What can hang from each mark:
q_615: q_384 q_924
q_308: q_701 q_924
q_288: q_924
q_384: q_277 q_288
q_198: q_178 q_237 q_288 q_308 q_840
q_840: q_198 q_384 q_924
q_894: q_384 q_924
q_924: q_308 q_840 q_894
q_237: q_198 q_701
q_761: q_178
q_178: q_198 q_761
q_701: q_178 q_237

Every row comes from one small tree of marks. The marks that hang from a mark follow it in brackets, in the order of their numbers. Every link used is in the known rows. Which tree was each row made from?
In the rows, zero is written as 128.
Known rows:
q_237{q_198}: [151,131,131,126,123,140,129,121,113,134,140,122,127,121,128,126,128,129,135,124,134,134,113,120,121,138,130,128,129,136,129,122,133,123,137,149,133,129,132,123,130,141,126,124,117,122,127,130,129,131,123,123,122,136,124,141,159,110,119,118,132,153,128,126,108,121,126,122,124]
q_924{q_308{q_701{q_178{q_198{q_288} q_761} q_237}}}: [110,128,123,134,141,120,131,137,138,102,169,136,115,115,143,116,136,110,118,126,133,120,122,171,132,103,121,113,116,120,144,141,129,139,110,150,113,120,118,123,137,118,132,113,194,147,100,131,133,117,175,153,129,117,152,125,137,139,104,132,155,125,140,126,111,91,143,135,147]
q_308{q_701{q_237} q_924{q_840}}: [117,134,97,137,138,139,140,118,154,103,141,133,107,135,149,117,121,121,110,135,144,119,142,109,123,144,126,136,129,123,153,123,145,125,126,127,121,132,143,122,120,120,138,126,187,142,123,145,172,126,133,157,126,124,130,94,168,152,107,136,155,138,135,128,121,112,123,121,131]
q_178{q_198{q_237 q_288}}: [149,129,124,129,121,135,119,152,120,130,129,129,121,120,123,131,136,120,158,114,114,136,94,158,136,128,127,114,127,135,98,120,118,134,140,155,120,128,129,126,132,129,123,127,117,120,111,140,134,128,147,127,122,132,122,113,124,79,131,122,113,123,131,125,121,114,135,118,133]
q_761{q_178}: [141,138,128,125,151,137,141,119,125,128,116,132,129,125,128,125,123,149,129,131,132,129,143,145,124,150,126,130,122,121,135,141,132,131,152,142,140,128,129,118,120,139,129,131,109,124,138,133,140,135,115,113,120,123,136,142,148,206,135,119,134,149,141,133,130,130,129,113,116]
q_198{q_178 q_840}: [133,131,120,139,133,130,121,139,125,134,117,136,125,117,123,136,141,119,136,108,112,138,127,135,124,127,134,143,126,131,117,122,128,130,142,145,123,128,126,125,123,134,117,131,114,122,147,138,123,136,127,113,125,126,119,113,134,137,127,123,119,135,127,130,138,125,128,136,136]
q_924{q_840{q_198{q_308} q_384}}: [116,119,126,123,119,125,136,126,117,111,131,136,139,144,140,127,130,113,113,145,147,138,164,131,131,107,133,123,128,126,106,140,144,126,124,113,135,130,139,129,126,126,137,114,125,126,120,134,140,128,124,128,133,132,91,140,142,120,130,140,128,128,126,130,111,146,119,128,124]
q_237{q_198{q_308} q_701{q_178{q_761}}}: [128,118,127,124,138,127,131,127,113,155,162,111,109,112,145,116,126,111,140,91,133,131,117,175,121,112,125,131,122,132,135,138,126,120,123,151,143,130,137,121,136,130,130,130,143,124,140,121,118,133,184,113,124,128,121,144,137,98,95,118,143,156,133,131,113,127,141,127,124]
q_894{q_924{q_308 q_840{q_198{q_237 q_288} q_384}}}: [109,128,117,121,113,124,124,129,144,112,122,139,138,164,126,134,143,117,147,120,135,142,123,114,140,101,125,116,133,129,116,115,135,136,119,112,133,128,120,147,126,116,140,106,156,129,112,138,119,119,126,112,135,126,83,152,134,92,146,143,136,107,126,130,121,150,118,130,134]
q_840{q_198{q_288 q_308{q_701}} q_384 q_924{q_894}}: [93,131,144,140,116,111,126,128,109,127,131,142,159,127,138,135,136,167,119,164,139,141,146,105,130,112,132,115,135,143,102,132,144,124,131,105,116,123,138,134,119,122,128,129,147,140,119,122,147,132,130,140,141,140,100,168,120,98,140,137,123,105,124,116,119,163,121,134,121]
q_840{q_384{q_288} q_924{q_308}}: [121,127,136,125,122,125,143,114,127,123,118,135,140,132,126,131,116,141,128,149,141,116,152,94,128,125,127,118,130,108,141,142,126,142,89,109,137,125,112,126,136,128,138,132,135,127,121,111,103,129,82,139,135,132,147,161,134,195,139,133,133,113,126,117,127,142,123,142,127]
q_924{q_308{q_701} q_840 q_894}: [107,142,130,134,143,124,136,111,146,106,138,130,141,140,136,114,120,129,115,139,135,119,128,89,127,107,127,132,132,131,144,119,130,112,145,118,121,129,125,131,132,124,134,126,183,145,128,135,121,131,115,170,125,125,138,99,113,159,115,143,150,147,130,144,137,132,118,145,136]
q_308{q_701}: [139,134,111,127,132,132,133,117,107,129,141,131,127,124,136,127,127,146,122,139,136,130,130,116,124,127,129,128,126,122,132,131,141,127,139,145,113,127,132,111,119,131,125,133,141,133,134,138,144,129,118,129,123,128,142,134,150,192,127,123,137,147,130,129,129,134,127,119,127]
q_615{q_384 q_924}: [139,138,124,128,133,130,129,116,122,128,137,127,114,132,122,144,117,124,123,129,143,132,114,118,124,137,136,125,119,115,123,121,147,118,129,124,122,120,127,105,137,121,130,123,100,126,132,154,155,120,121,116,122,133,127,146,115,165,140,122,122,149,120,132,125,112,119,112,125]
q_924{q_894{q_384}}: [136,133,151,135,131,130,138,116,124,113,131,126,139,118,122,131,130,133,127,136,123,140,95,98,122,122,126,128,130,143,132,131,132,128,134,114,130,127,127,136,134,146,116,132,93,122,126,134,137,124,48,134,123,129,135,131,141,176,135,121,119,161,131,131,122,129,125,112,132]
q_198{q_840}: [141,125,123,130,129,133,130,126,113,133,124,131,121,123,124,133,141,122,131,123,115,129,131,131,128,133,133,137,129,127,124,129,125,127,139,140,128,131,128,118,124,137,121,131,113,123,140,132,127,131,121,120,124,119,121,115,142,162,126,121,127,138,126,128,131,116,130,121,128]
q_615{q_924{q_308{q_701} q_840{q_384{q_288}} q_894}}: [102,135,125,140,130,117,132,110,158,112,145,124,121,152,133,117,112,134,110,151,142,106,131,82,126,87,125,134,133,117,149,111,147,119,111,89,122,127,120,124,144,118,139,122,172,143,118,131,126,125,103,158,133,125,146,111,100,173,125,144,150,112,126,138,135,116,119,151,119]
q_840{q_198{q_237 q_308{q_701{q_178}}} q_384 q_924}: [85,122,123,134,127,110,132,136,113,138,126,144,144,132,150,130,124,148,138,155,142,138,168,129,131,123,134,124,124,123,103,144,158,123,116,114,114,121,137,128,117,122,132,123,158,139,122,128,144,129,173,128,140,147,87,180,151,103,142,130,131,138,127,112,112,167,125,138,112]
q_840{q_198 q_384{q_277} q_924}: [122,124,146,108,112,123,151,122,118,131,124,134,136,136,128,137,123,155,112,170,148,130,187,99,124,129,138,120,130,120,128,144,146,131,93,106,136,126,118,126,115,136,136,119,104,121,120,109,134,119,107,130,138,140,123,181,159,163,139,133,124,142,123,108,118,157,125,129,129]
q_840{q_384}: [138,126,129,130,117,129,141,119,119,114,128,136,128,129,132,138,124,133,133,137,136,131,131,110,120,117,133,124,128,118,120,138,145,128,108,126,134,128,126,120,126,139,127,122,106,122,127,130,136,129,89,120,126,136,125,150,154,201,134,126,131,147,129,127,116,136,124,124,136]
q_615{q_384{q_277 q_288} q_924{q_840{q_198} q_894}}: [123,139,145,136,116,123,130,115,140,129,144,114,119,153,117,116,119,132,84,168,148,116,139,111,122,130,135,133,127,125,142,131,144,113,129,83,124,125,126,122,149,124,132,115,105,123,119,125,143,107,118,139,131,116,131,100,91,119,125,136,122,107,116,130,135,105,118,138,117]
q_288{q_924{q_308 q_840{q_384}}}: [129,120,122,120,122,128,138,114,148,93,107,134,137,153,132,134,114,114,121,132,143,112,137,101,130,127,127,130,129,115,143,129,140,120,99,116,143,135,116,129,123,117,142,114,145,134,132,125,112,132,100,131,130,136,130,134,141,169,138,141,144,130,130,140,121,159,115,138,148]
q_761{q_178{q_198{q_840}}}: [131,128,124,123,152,141,131,140,131,126,118,130,125,121,128,130,138,130,130,118,114,119,150,171,131,141,128,134,118,128,135,133,122,137,154,145,134,128,124,127,126,133,125,129,115,126,134,139,139,128,140,120,126,117,124,138,142,145,132,122,126,129,141,134,114,114,133,109,117]
q_894{q_384{q_277 q_288{q_924{q_308{q_701}}}}}: [138,116,113,106,111,130,130,111,126,116,128,119,151,125,121,121,120,152,104,132,123,110,136,88,132,156,118,138,129,113,170,129,121,140,111,128,105,136,115,133,111,132,123,145,130,137,131,105,102,121,88,139,127,121,200,134,134,196,140,132,130,111,130,126,140,134,130,128,127]
q_761{q_178{q_198{q_288 q_308{q_701}}}}: [122,133,110,123,144,131,115,140,107,130,129,129,140,107,137,120,135,142,132,109,120,135,143,175,136,137,121,120,118,131,115,126,120,135,167,155,111,128,143,128,118,117,126,135,143,139,128,141,146,137,173,127,125,130,137,128,118,120,130,122,124,109,141,131,123,127,137,108,109]
q_615{q_384{q_288} q_924}: [153,135,120,135,124,133,126,115,118,135,138,121,111,131,115,134,117,121,118,134,140,122,112,116,122,142,130,126,119,109,134,131,141,125,126,117,118,121,125,105,143,122,126,130,90,121,125,139,144,117,116,112,123,120,145,140,109,168,137,122,117,115,118,126,129,103,121,117,116]
q_237{q_198{q_308 q_840{q_924}} q_701}: [122,118,121,112,134,130,121,132,103,170,129,118,128,116,129,136,132,130,143,88,119,132,129,137,127,149,132,139,135,143,123,123,110,124,132,135,134,134,134,128,125,131,128,146,134,121,151,117,113,145,183,122,133,135,88,148,124,52,115,119,121,140,124,124,118,151,126,126,116]
q_924{q_308 q_840{q_384{q_288}}}: [128,126,124,128,119,130,139,114,140,102,127,128,134,143,129,120,120,117,124,128,138,114,138,100,128,108,126,127,129,108,140,138,130,131,96,112,137,133,119,127,139,120,142,120,138,126,119,119,107,128,94,141,131,121,141,117,128,186,125,139,141,103,128,136,129,119,124,144,127]
q_288{q_924{q_308 q_840{q_198{q_237}} q_894}}: [110,127,142,127,132,117,128,127,162,101,107,134,146,162,123,123,123,123,120,165,141,116,112,121,133,132,128,133,140,143,127,120,126,115,156,123,140,131,122,141,127,124,131,118,160,139,127,123,110,126,139,145,132,127,104,119,123,64,135,141,139,132,129,141,130,157,112,144,141]
q_761{q_178{q_198{q_288 q_308}}}: [135,129,126,125,145,137,121,142,110,128,118,129,135,110,130,125,134,128,134,110,118,140,127,179,135,145,123,119,119,134,110,128,110,135,159,154,129,127,138,133,123,127,125,129,112,128,124,140,133,137,153,118,126,126,129,118,118,110,130,119,116,114,140,135,120,122,136,106,117]
q_384{q_288}: [158,125,127,136,122,135,136,117,115,131,134,123,122,123,125,121,129,126,124,133,127,121,119,116,123,139,126,127,126,119,135,143,122,134,128,136,127,128,126,116,134,138,123,136,107,117,128,119,122,129,91,121,124,117,151,114,141,186,126,118,128,121,126,124,133,115,129,123,122]
q_924{q_308 q_840{q_198 q_384}}: [110,126,133,120,123,125,148,118,151,94,134,133,141,154,135,133,126,116,114,153,155,128,162,108,132,94,131,118,128,115,125,136,146,130,114,110,142,129,120,131,131,117,143,110,161,131,118,132,121,123,107,147,135,128,103,161,143,140,130,146,139,132,128,130,110,146,117,140,141]
q_198{q_178 q_237{q_701} q_308{q_924} q_840}: [118,129,97,131,137,132,112,156,145,168,111,120,113,114,138,136,135,123,162,77,106,139,117,156,128,132,128,151,132,135,107,103,112,125,153,148,128,133,149,132,116,125,119,147,149,130,163,128,125,147,196,105,126,135,93,106,103,37,123,123,119,133,127,134,149,154,132,128,121]
q_615{q_384{q_277 q_288} q_924{q_840{q_198{q_237}}}}: [137,139,123,121,110,127,121,130,137,140,135,119,118,158,113,119,120,121,110,145,144,121,141,132,132,140,134,136,125,113,126,128,138,121,125,105,116,122,129,118,138,123,136,121,110,120,117,132,139,105,156,121,130,115,120,105,100,81,132,134,114,107,114,127,139,101,123,136,108]
q_840{q_384{q_288} q_924}: [135,122,133,133,115,126,140,118,116,135,115,132,130,129,126,137,120,147,133,145,137,119,145,99,121,139,129,117,127,115,136,153,137,136,87,109,133,125,122,122,129,132,134,133,107,121,124,111,128,132,81,129,133,134,133,155,151,194,142,123,127,112,125,113,119,140,123,130,118]
q_384{q_277 q_288{q_924{q_840 q_894}}}: [145,124,137,133,116,130,135,113,141,121,114,118,126,143,118,108,116,132,96,144,124,104,122,102,118,158,122,140,135,130,164,131,118,113,121,107,132,138,126,134,131,132,127,129,101,126,135,101,112,126,86,138,127,118,174,59,124,157,122,128,133,110,126,133,147,125,124,142,133]
q_840{q_198 q_384{q_277 q_288} q_924{q_308}}: [118,117,149,111,105,120,146,119,128,133,127,128,142,141,123,125,119,159,106,173,147,114,183,98,129,126,133,127,133,107,143,144,123,142,90,102,133,127,107,133,123,126,137,120,133,127,116,93,99,118,111,140,140,128,147,175,137,156,136,138,129,109,121,108,129,147,125,146,122]

Write each row's tree:
[129,118,127,120,135,131,118,151,116,133,135,124,110,115,139,126,124,102,146,120,115,128,112,187,141,109,124,103,123,137,109,129,111,140,140,153,129,126,134,129,131,127,125,128,124,124,115,142,132,125,174,125,123,131,122,124,122,84,122,128,121,145,133,128,127,104,145,112,119]  q_178{q_198{q_237 q_308} q_761}
[151,117,150,132,99,128,134,115,136,118,114,124,124,139,122,121,115,150,101,155,124,104,116,94,115,141,126,135,137,123,156,134,139,119,96,106,129,135,121,133,128,131,121,124,69,117,131,88,118,124,68,121,130,128,182,113,131,192,132,124,130,109,126,124,137,145,123,137,126]  q_840{q_384{q_277 q_288{q_924{q_894}}}}
[115,143,149,120,138,125,131,108,158,115,135,124,127,148,118,120,105,120,101,138,140,117,125,93,126,120,135,137,129,117,142,104,131,104,124,92,126,126,118,126,145,116,138,112,132,133,126,140,122,114,116,160,127,126,148,98,76,123,123,142,130,149,121,144,146,105,114,143,141]  q_615{q_384{q_277} q_924{q_308 q_840 q_894}}
[114,138,128,157,136,130,103,148,154,146,105,133,131,109,130,126,133,123,156,100,111,151,82,134,125,132,125,134,138,149,91,93,109,120,171,138,128,128,152,141,127,122,116,136,138,133,133,138,131,143,156,126,125,139,117,73,98,14,125,125,118,122,129,130,155,131,130,132,126]  q_198{q_178 q_237 q_288 q_308{q_924{q_894}}}
[142,129,156,121,123,133,140,116,126,121,133,122,140,118,120,123,123,138,114,139,120,136,122,95,123,128,129,134,133,140,142,127,125,125,122,115,128,131,123,140,128,152,116,129,84,119,125,119,129,117,61,137,124,125,163,119,134,180,133,120,112,166,129,130,131,117,128,117,135]  q_924{q_894{q_384{q_277}}}
[144,133,127,142,132,125,118,136,122,132,130,133,124,112,124,131,139,114,147,107,124,144,106,148,126,113,125,120,123,130,116,134,121,138,136,151,133,124,128,123,130,127,124,129,125,126,131,143,133,134,133,110,123,124,129,123,129,141,114,125,126,121,128,129,143,108,142,135,146]  q_198{q_178{q_761} q_288}
[136,145,140,135,123,128,130,112,142,130,136,114,113,142,116,113,110,117,98,137,138,113,124,99,120,137,132,137,128,121,152,124,137,108,119,85,120,125,128,119,150,123,132,119,95,122,125,133,135,113,99,141,128,117,159,73,80,142,123,130,122,113,118,136,145,91,121,136,120]  q_615{q_384{q_277 q_288} q_924{q_840 q_894}}
[138,127,130,134,125,126,98,142,112,146,133,130,126,101,128,126,141,107,148,83,121,150,100,156,131,114,125,122,131,143,106,124,110,134,146,158,131,126,140,130,132,128,122,130,123,127,127,140,123,140,173,116,125,134,116,127,124,23,108,121,120,116,125,132,130,107,144,137,130]  q_237{q_198{q_178{q_761} q_288 q_308}}
[111,123,132,115,145,131,131,137,134,130,120,132,129,124,124,140,131,124,133,128,120,113,150,132,133,132,135,122,127,128,132,122,105,138,127,131,134,128,108,128,131,131,132,131,150,134,124,130,109,126,133,153,133,131,125,151,125,111,132,131,126,135,128,125,114,128,126,130,139]  q_178{q_198{q_840{q_924{q_308}}}}
[150,120,122,104,124,143,138,111,106,125,131,122,125,124,123,130,131,131,126,116,114,146,125,89,129,140,126,130,127,126,154,124,126,141,108,123,126,131,117,138,114,148,119,125,82,119,127,126,129,110,54,100,124,126,159,142,162,207,147,120,125,158,127,124,125,118,130,93,130]  q_894{q_384{q_277} q_924}
[146,134,115,130,132,123,115,152,130,152,130,121,125,117,124,136,140,115,171,94,112,141,95,176,129,116,121,126,126,136,108,139,119,135,132,163,130,126,130,123,125,127,123,142,130,120,145,130,120,141,188,98,125,128,108,129,104,90,112,124,121,124,131,133,153,135,144,136,134]  q_198{q_178{q_761} q_237{q_701} q_288}
[118,127,139,119,132,123,145,116,130,117,118,138,146,135,129,143,115,143,134,145,145,125,154,91,127,127,132,119,130,114,130,135,133,131,98,116,141,125,112,128,124,128,140,121,142,131,123,121,113,129,99,142,132,143,126,181,144,188,138,135,135,147,127,121,120,153,119,137,142]  q_840{q_384 q_924{q_308}}
[166,116,125,121,108,135,133,115,115,132,112,120,126,130,118,120,118,133,108,144,124,108,129,115,121,171,126,138,130,116,152,134,120,127,113,137,126,138,123,124,119,130,121,135,80,122,137,98,107,127,106,110,123,122,187,104,146,185,128,119,128,108,126,122,142,126,130,127,125]  q_384{q_277 q_288{q_924}}
[127,124,110,125,131,131,114,139,95,129,146,127,131,107,140,124,140,130,130,112,119,140,123,148,136,125,126,116,124,135,104,118,119,130,144,158,102,128,140,121,119,119,122,135,141,136,118,143,140,133,155,136,124,134,141,118,118,108,126,125,120,113,131,129,118,120,136,112,125]  q_178{q_198{q_288 q_308{q_701}}}
[123,133,112,130,147,144,113,154,146,141,106,127,122,113,133,122,128,131,156,107,112,134,117,189,138,147,121,124,123,134,106,108,112,132,173,155,137,128,150,136,120,120,129,133,135,134,124,144,144,134,190,118,125,133,121,111,121,26,135,121,120,114,143,128,125,123,140,99,108]  q_761{q_178{q_198{q_237 q_288 q_308{q_924}}}}
[109,138,137,131,131,114,117,147,138,140,108,142,156,130,115,141,139,134,151,134,134,148,127,131,136,134,131,123,131,134,94,124,114,137,150,144,129,121,119,135,125,121,129,130,163,133,123,127,105,135,168,132,134,141,89,151,112,27,141,132,117,116,124,115,140,156,124,151,142]  q_840{q_198{q_178 q_237 q_288} q_924{q_308}}
[137,122,120,119,123,138,137,108,116,119,130,123,139,128,120,133,132,122,133,114,115,135,104,83,134,131,119,124,124,120,157,130,118,151,119,123,126,129,111,140,129,140,122,131,122,124,121,124,104,116,49,106,126,113,159,153,140,205,153,124,131,120,128,124,126,117,125,105,127]  q_894{q_384{q_288} q_924{q_308}}
[148,135,129,114,122,129,130,116,122,135,138,124,115,131,120,134,111,131,112,134,140,127,136,116,123,144,135,131,122,108,133,119,142,116,122,120,118,122,125,108,132,124,126,119,91,122,130,138,142,114,130,123,122,132,149,129,109,166,132,123,118,150,118,129,135,108,125,120,130]  q_615{q_384{q_277} q_924}
[132,126,119,136,128,122,123,142,115,157,145,121,117,115,137,121,135,109,161,87,114,142,108,192,133,113,122,125,121,129,106,142,117,124,127,156,132,126,141,121,130,131,124,134,138,129,136,126,116,139,200,99,126,122,112,118,105,108,109,119,127,130,132,127,143,128,145,131,127]  q_198{q_237{q_701{q_178{q_761}}} q_288 q_308}
[114,138,122,138,147,132,124,149,158,155,116,115,124,109,142,130,120,134,154,108,117,140,90,138,121,126,124,141,137,147,111,103,117,114,163,137,137,132,149,137,124,128,119,143,142,128,153,122,129,145,167,121,125,144,110,91,91,51,120,125,125,156,132,131,147,159,129,128,126]  q_198{q_178 q_237{q_701} q_308{q_924{q_894}}}
[143,130,125,140,120,130,102,143,120,148,125,135,130,109,115,130,154,115,145,77,112,143,102,141,125,129,133,146,132,144,113,110,118,126,148,152,121,130,133,132,130,127,118,132,116,124,139,133,121,140,154,115,126,128,103,119,133,39,113,118,115,106,122,132,125,116,131,143,133]  q_237{q_198{q_178 q_288 q_840}}
[133,111,145,131,95,121,117,125,119,129,101,128,128,129,123,119,128,142,101,130,100,106,132,116,124,139,129,149,141,132,144,127,119,120,115,105,122,138,129,141,125,123,113,127,78,122,138,90,106,134,106,113,135,123,167,92,109,146,135,125,121,90,122,128,147,141,126,139,115]  q_198{q_308 q_840{q_384{q_277 q_288{q_924{q_894}}}}}
[120,127,110,130,142,121,115,136,107,134,139,133,127,110,147,128,130,128,131,116,127,138,131,144,131,108,124,122,123,128,120,134,128,136,145,149,115,124,138,118,120,125,121,139,148,137,139,145,139,138,173,123,124,135,134,131,128,142,117,131,133,142,130,130,144,123,140,137,125]  q_198{q_178{q_761} q_308{q_701}}
[115,124,143,147,140,124,133,128,127,133,138,140,100,119,133,124,133,103,122,114,130,119,146,158,122,141,132,136,125,132,156,148,134,130,103,126,138,124,124,128,138,137,132,115,151,125,118,125,142,126,165,131,133,122,106,153,177,100,99,118,149,139,131,122,101,96,136,136,131]  q_701{q_178{q_761} q_237{q_198{q_840{q_924}}}}
[113,130,143,144,127,120,123,127,126,119,131,132,141,133,131,117,143,117,116,142,127,147,130,129,132,116,129,124,134,150,101,121,119,118,158,119,130,130,145,136,136,126,128,122,140,130,120,140,137,129,137,137,132,121,88,87,107,69,123,137,122,109,125,133,132,125,120,132,131]  q_924{q_840{q_198{q_288 q_308}} q_894}
[146,122,117,117,129,130,126,156,127,145,153,115,110,121,126,135,136,122,165,100,114,129,103,191,134,104,121,111,124,136,116,133,117,137,128,164,132,125,126,124,131,128,127,136,130,121,124,131,131,129,178,119,122,122,114,135,109,109,111,123,123,126,134,128,126,119,147,119,133]  q_178{q_198{q_237{q_701} q_288} q_761}
[136,125,142,123,124,129,133,111,141,100,115,122,140,138,118,126,117,123,105,136,125,120,117,87,125,150,125,145,131,143,156,124,131,117,112,105,135,140,125,146,121,144,125,129,94,126,134,120,126,120,64,138,127,125,155,92,136,164,138,131,122,146,129,137,129,135,122,124,144]  q_288{q_924{q_840 q_894{q_384{q_277}}}}
[136,109,119,129,106,126,112,145,131,109,119,134,115,129,122,146,146,111,134,112,111,109,123,166,134,112,126,115,125,131,134,132,134,138,103,137,131,131,119,136,123,121,127,126,108,129,124,129,136,124,130,112,132,123,127,150,144,124,133,127,128,85,131,130,107,124,140,124,145]  q_178{q_198{q_288{q_924} q_840{q_384}} q_761}
[103,131,152,120,144,118,146,131,149,146,130,121,147,144,128,136,123,149,139,163,138,126,127,126,129,126,130,127,137,142,121,131,118,125,140,126,142,123,117,135,133,132,131,135,161,129,135,103,103,131,155,145,133,134,87,175,103,79,132,131,134,157,130,122,130,181,116,139,132]  q_840{q_198{q_237{q_701}} q_924{q_308 q_894}}
[118,128,91,141,124,134,107,132,123,145,129,131,119,107,135,125,145,132,133,100,106,133,136,131,133,132,128,140,129,129,116,102,123,129,155,150,110,132,152,126,114,116,121,142,159,147,141,147,146,135,172,123,128,121,130,100,125,77,116,131,129,96,125,128,139,127,132,114,117]  q_198{q_288 q_308{q_701 q_924} q_840}
[112,129,135,131,141,117,135,135,129,136,127,133,130,126,129,140,135,136,128,163,146,137,155,139,125,124,130,109,123,131,123,152,134,141,132,131,141,118,118,124,124,134,132,130,138,126,131,130,137,128,135,124,131,137,99,178,150,124,128,129,130,137,127,112,124,137,134,137,139]  q_840{q_198{q_178{q_761}} q_924}
[123,139,134,142,144,128,132,112,149,108,134,119,117,137,121,131,121,114,122,133,133,136,102,98,123,110,127,131,128,140,138,114,138,118,127,98,136,130,130,133,141,144,130,125,127,129,122,153,146,121,58,144,123,127,118,107,125,152,137,128,125,157,130,140,122,97,120,114,134]  q_615{q_924{q_840 q_894{q_384}}}
[125,125,127,125,141,128,123,151,126,145,112,132,118,125,121,143,134,126,151,121,110,123,134,150,135,141,134,122,127,138,119,121,118,135,132,135,125,128,121,132,129,133,127,135,128,124,123,136,131,127,156,136,130,134,101,135,137,90,136,124,113,137,126,122,118,121,129,121,120]  q_178{q_198{q_237 q_840{q_924}}}
